Each row was made from one small tree. The marks that hang from a mark follow it in brackets, in alphabetical order. Every link used is in the known rows. Write each row's tree.
In the rows, 100 means zero.
Known rows
memu{bero{kipit{deden gemu{gipoz}}} kebeb}: 113,58,82,96,117,75,69,125,99,100,119,112,96,161,79,97,70,152,129
kebeb{memu{bero{kipit{deden gemu}}}}: 134,74,99,110,123,83,87,100,125,99,116,99,117,144,108,115,104,76,89
memu{bero}: 122,102,71,107,92,76,74,120,97,112,87,120,86,95,122,111,82,94,81
gemu{gipoz kipit{bero zibe}}: 111,120,134,124,65,106,108,121,91,64,102,51,85,66,116,122,103,36,106
memu{bero{kipit}}: 136,83,86,111,98,89,83,112,84,116,99,118,97,107,104,110,80,79,74
memu{bero{kipit{deden gemu zibe}} kebeb}: 117,56,95,108,111,79,107,128,109,106,130,106,94,147,91,124,84,135,131
bero{kipit{gemu}}: 138,98,81,109,134,88,86,108,100,99,106,89,109,123,118,122,94,55,70
kipit{bero gemu zibe}: 113,118,108,125,106,81,122,111,112,83,113,84,99,97,127,141,111,59,80
dupi{kebeb{memu{bero}}}: 141,90,58,103,49,79,65,92,97,103,112,114,101,113,130,121,93,86,92
kebeb{memu{bero}}: 136,106,71,117,83,82,73,102,106,106,88,120,95,106,130,111,98,73,67
dupi{kebeb}: 126,105,67,95,74,82,66,105,85,90,113,87,96,97,137,129,96,69,104
deden{kipit{bero gemu{gipoz} zibe}}: 85,133,100,122,112,101,107,111,78,61,120,63,92,96,111,136,113,99,102
kipit{bero gemu{gipoz}}: 108,118,96,113,109,76,84,107,103,76,100,90,103,109,117,114,99,77,78
dupi{kebeb{memu}}: 143,107,68,106,64,88,66,88,93,85,116,87,105,107,145,129,110,47,91
kipit{zibe}: 118,115,87,120,99,88,95,120,93,90,100,79,93,83,129,138,108,64,86
gemu{gipoz}: 114,116,75,108,103,83,58,115,85,84,87,83,96,97,118,112,97,81,85
gemu{gipoz kipit}: 119,119,93,104,89,102,63,127,94,76,84,56,86,79,123,103,89,48,101
deden{kipit{gemu{gipoz} zibe}}: 91,130,68,111,126,100,83,121,78,67,112,52,95,104,111,136,105,119,103
memu{bero{kipit{gemu{gipoz}}} kebeb}: 130,70,56,102,102,76,67,119,87,112,105,127,93,155,83,96,58,150,98

Write each row's tree
140,74,73,109,87,88,82,118,77,121,103,143,79,127,105,101,68,107,97  memu{bero{kipit} kebeb}
96,102,88,96,139,73,61,121,116,72,105,64,107,122,114,115,103,101,111  kipit{deden gemu{gipoz}}
148,81,79,127,100,86,106,99,113,106,116,98,114,134,102,132,99,78,67  kebeb{memu{bero{kipit{gemu zibe}}}}
147,66,56,101,71,80,59,85,94,97,129,97,124,156,90,116,83,111,89  dupi{kebeb{memu{bero{kipit{gemu{gipoz}}}}}}
107,79,111,111,134,86,91,117,103,73,127,47,119,130,88,135,109,92,114  bero{kipit{deden gemu{gipoz} zibe}}
153,67,69,113,67,85,96,89,104,104,141,90,120,142,101,142,94,92,92  dupi{kebeb{memu{bero{kipit{gemu zibe}}}}}
130,95,77,108,128,86,68,109,91,89,104,78,115,130,98,115,91,80,76  bero{kipit{gemu{gipoz}}}
125,71,93,109,119,83,70,100,115,89,116,88,123,152,85,109,98,100,94  kebeb{memu{bero{kipit{deden gemu{gipoz}}}}}
117,58,107,113,93,88,104,128,90,107,124,110,85,126,94,121,87,120,135  memu{bero{kipit{deden zibe}} kebeb}
121,61,100,102,101,84,84,123,89,111,114,127,83,130,102,103,79,111,126  memu{bero{kipit{deden}} kebeb}
143,83,68,115,106,82,68,95,104,101,104,103,119,148,90,107,87,96,64  kebeb{memu{bero{kipit{gemu{gipoz}}}}}
94,108,147,124,99,87,122,116,103,70,119,74,93,80,128,138,127,49,114  kipit{bero deden zibe}
93,108,159,117,80,104,111,125,103,54,114,36,89,71,112,122,115,41,136  gemu{gipoz kipit{bero deden zibe}}
130,71,118,126,95,95,105,104,105,95,123,88,111,117,99,131,116,70,100  kebeb{memu{bero{kipit{deden zibe}}}}
110,110,70,112,115,77,79,120,105,80,104,62,107,113,108,133,99,105,89  kipit{gemu{gipoz} zibe}
97,141,97,114,126,100,103,107,85,75,111,92,84,93,140,123,110,64,86  deden{kipit{bero gemu}}
134,75,112,116,103,93,85,101,105,100,111,104,110,123,111,112,108,63,93  kebeb{memu{bero{kipit{deden}}}}
101,111,163,119,84,106,128,125,112,63,115,48,84,63,134,130,120,17,129  gemu{kipit{bero deden zibe}}
127,65,64,112,94,79,87,124,88,107,116,109,94,150,74,115,65,155,106  memu{bero{kipit{gemu{gipoz} zibe}} kebeb}
148,84,92,133,80,96,103,99,92,107,111,102,107,113,104,130,103,65,71  kebeb{memu{bero{kipit{zibe}}}}
117,115,101,114,79,104,84,130,94,71,94,40,87,75,115,123,97,56,109  gemu{gipoz kipit{zibe}}
134,95,90,119,125,90,107,112,100,94,117,72,110,116,109,140,103,62,78  bero{kipit{gemu zibe}}
95,112,152,107,88,102,90,123,102,56,103,52,87,76,121,104,108,34,126  gemu{gipoz kipit{bero deden}}
